Known rows, with every way that one mark hangs from another:
(z924 (z669 z727)): -8.1 18.2 -20.7 -53.6 8.5 -34.0 24.8 45.3 -5.9 -44.3 -9.4 30.7 4.2 27.8
 -3.4 9.9 17.2
(z924 (z669 (z542 (z366 z80)) z727)): 17.0 22.8 -22.0 -41.1 1.2 -15.6 41.4 27.3 -7.0 -57.4 6.1 32.7 -6.2 46.7
 -28.5 -1.1 8.0
(z705 (z204 (z366 z80 (z542 (z669 z924))))): -18.9 31.0 11.5 -59.1 -1.1 18.8 46.7 6.3 -52.6 -19.6 21.2 18.5 2.0 14.0
 2.0 -17.2 13.5
(z705 (z204 (z366 z80 (z542 (z669 z727))))): -9.3 28.3 13.7 -50.8 3.8 9.5 42.0 -10.8 -49.4 -27.0 36.3 19.3 18.3 14.6
 7.0 -1.5 25.2
(z669 z924): -9.6 20.0 -12.1 -58.8 -13.9 -31.0 18.2 59.6 -12.7 -35.6 -9.5 24.7 -14.0
 25.1 6.0 -3.7 5.4
(z366 z80 (z204 z705) z542): 2.9 9.4 -17.1 -38.1 32.8 -6.3 24.4 31.4 -62.6 -31.0 1.7 -18.8 14.6 19.3
 26.0 -3.7 -10.1
(z542 (z669 z727 z924)): -6.0 21.9 8.2 -57.1 -31.1 -19.3 26.1 43.2 -8.2 -38.5 11.4 35.6 -25.2
 25.3 -6.1 6.6 15.7
(z924 z669): -12.0 17.0 -26.3 -55.6 15.2 -38.8 28.9 57.4 -16.1 -42.0 -19.6 16.1 11.9
 24.8 -7.2 1.1 2.7
(z924 (z669 (z542 (z366 z204)))): 21.5 21.7 -38.9 -38.5 4.9 -8.8 42.0 56.6 -3.2 -53.8 -5.3 1.7 -3.6 43.6
 -47.6 -0.6 3.7
(z204 (z366 z80 (z542 (z669 z924))) z705): -16.8 20.8 8.4 -56.8 10.5 6.6 48.0 24.2 -51.8 -14.5 18.0 -7.8 10.4 13.0
 14.5 -17.0 -1.4
(z924 (z669 (z542 (z366 z204)) z727)): 24.7 22.7 -32.5 -35.0 -1.6 -5.5 36.7 45.3 7.4 -56.5 4.6 16.7 -11.8 47.7
 -44.3 7.7 17.5
(z705 z204): -14.1 23.2 -7.1 -48.9 4.0 -28.9 19.4 33.2 -18.0 -31.9 5.9 8.6 14.5 28.3
 13.7 -0.8 16.9
(z542 (z366 (z204 z705)) (z669 z727 z924)): 14.8 25.4 -4.4 -46.2 -23.1 8.5 33.0 40.1 -7.5 -29.7 19.7 -6.2 -11.1 42.7
 -15.0 -7.2 11.3
(z924 (z669 (z542 (z366 z80 z204)) z727)): 27.4 20.4 -33.2 -36.3 6.0 -4.0 42.7 29.2 -13.0 -58.4 4.0 24.3 -11.7 48.0
 -43.9 -3.4 8.0
(z669 z727): 0.5 18.9 -10.9 -50.1 -9.3 -39.7 14.0 43.4 -9.7 -43.8 5.4 25.2 1.6 25.9
 12.1 11.0 16.9
(z366 z204 z542): 9.5 13.5 -22.7 -44.7 7.3 -12.0 16.6 49.5 -44.1 -41.9 -3.5 1.7 0.2 15.3
 6.6 9.6 0.9
(z669 z542 z727 z924): 0.0 20.8 -1.1 -42.9 -21.3 -20.5 19.7 45.8 13.6 -46.4 11.4 39.7 -37.0
 35.7 -5.4 13.9 22.5
(z705 (z204 (z366 z80))): -16.1 27.9 -12.7 -55.1 15.5 -22.2 37.9 12.3 -36.0 -24.7 11.8 9.0 31.1
 23.2 9.4 -21.5 17.9
(z542 (z366 z204)): 24.6 22.8 -34.2 -47.0 -11.4 -20.9 23.4 54.8 -22.5 -45.7 -2.2 -4.4 8.0
 35.0 -17.4 -9.3 1.2
(z542 (z366 z80)): 15.8 23.0 -22.4 -52.9 -8.3 -30.6 28.4 37.6 -37.2 -46.6 0.6 11.1 13.9
 34.4 -1.4 -16.4 -9.0

Rows:
1.9 10.1 -16.9 -37.4 25.2 -8.0 18.8 47.2 -42.0 -28.8 3.4 -25.1 14.3 20.2
 23.8 7.6 -1.6
(z366 (z204 z705) z542)
-14.4 28.2 -5.1 -50.8 14.0 -2.7 30.0 21.9 -33.0 -23.1 15.2 0.6 28.9 13.8
 18.0 -1.2 23.5
(z705 (z204 (z366 z542)))
-13.9 26.7 7.3 -53.1 11.0 5.4 48.1 2.6 -59.2 -24.2 25.4 4.5 24.4 11.6
 3.8 -9.6 11.7
(z705 (z204 (z366 z80 (z542 z669))))
23.8 27.8 -10.5 -52.8 -40.9 4.6 30.2 43.0 -10.1 -43.4 13.1 20.2 -25.7
 37.8 -33.0 -4.5 12.6
(z542 (z366 z204) (z669 z727 z924))
17.0 18.3 -29.2 -40.9 13.6 -14.7 31.1 35.8 -41.3 -33.7 4.1 -24.4 22.2
 40.3 2.6 -21.4 -10.2
(z542 (z366 z80 (z204 z705)))
10.8 16.3 1.3 -50.0 -13.7 14.5 27.2 21.6 -53.0 -42.1 12.6 33.2 -33.8
 17.8 -6.4 2.2 4.3
(z366 z80 z204 (z542 (z669 z727 z924)))
-13.7 18.9 5.2 -50.2 15.2 -8.0 45.6 36.1 -38.2 -17.0 23.3 -27.9 33.5
 11.2 15.1 3.1 6.0
(z204 (z366 (z542 z669)) z705)
15.5 19.7 -28.1 -41.0 6.0 -16.2 26.7 52.4 -19.8 -31.2 4.2 -31.0 22.6
 40.3 0.7 -10.8 -1.3
(z542 (z366 (z204 z705)))
12.3 17.9 -32.8 -31.8 22.4 -5.1 44.4 54.4 -0.2 -39.7 0.6 -25.4 11.0 48.6
 -29.9 -2.3 1.5
(z924 (z669 (z542 (z366 (z204 z705)))))
15.0 25.2 -20.9 -40.8 -5.8 -17.2 37.0 43.2 14.4 -54.7 7.7 25.2 -5.7 46.8
 -31.6 10.7 16.6
(z924 (z669 (z542 z366) z727))
-0.6 9.2 -23.5 -40.1 27.1 -26.6 27.1 37.8 -44.8 -30.1 -1.3 -17.3 17.0
 28.8 15.1 -12.3 -6.1
(z366 z80 (z204 z705))
27.3 21.1 -34.7 -48.4 -4.6 -19.6 28.5 39.0 -43.6 -47.8 -2.4 2.2 7.1 35.2
 -15.6 -19.9 -8.7
(z542 (z366 z80 z204))
14.5 13.3 -3.5 -43.4 -1.6 1.1 29.5 18.8 -60.6 -46.7 18.2 18.7 -10.8 15.8
 -3.7 9.4 2.5
(z366 z80 z204 (z542 (z669 z727)))
-3.1 12.2 1.0 -45.4 11.1 13.6 35.9 31.3 -61.0 -25.2 9.2 -8.0 -11.5 19.1
 7.4 -8.1 -10.7
(z366 z80 (z204 z705) (z542 (z669 z924)))
5.8 10.2 1.9 -36.6 15.7 5.2 31.9 15.4 -58.0 -33.2 24.7 -7.6 3.0 20.3
 14.4 7.6 0.2
(z366 z80 (z204 z705) (z542 (z669 z727)))
14.2 15.8 -33.4 -31.3 30.1 -4.2 50.1 37.9 -20.8 -42.2 0.7 -18.1 10.1
 48.1 -28.7 -14.6 -6.4
(z924 (z669 (z542 (z366 z80 (z204 z705)))))
15.9 18.0 -15.5 -42.3 2.6 -7.6 45.0 32.7 -46.3 -33.2 15.5 -28.8 18.5
 37.3 -12.7 -19.8 -12.9
(z542 (z366 z80 (z204 z705)) z669)
-3.5 26.1 8.1 -60.4 -13.5 7.3 40.7 14.9 -44.2 -30.6 22.6 34.6 -11.0 12.4
 -0.2 -5.3 13.6
(z204 (z366 z80 (z542 (z669 z727 z924))))
-11.1 16.4 -9.6 -49.4 32.9 -12.6 36.1 23.8 -53.4 -19.0 11.3 -18.2 36.5
 13.0 32.3 -11.0 -1.0
(z204 (z366 z80 z542) z705)
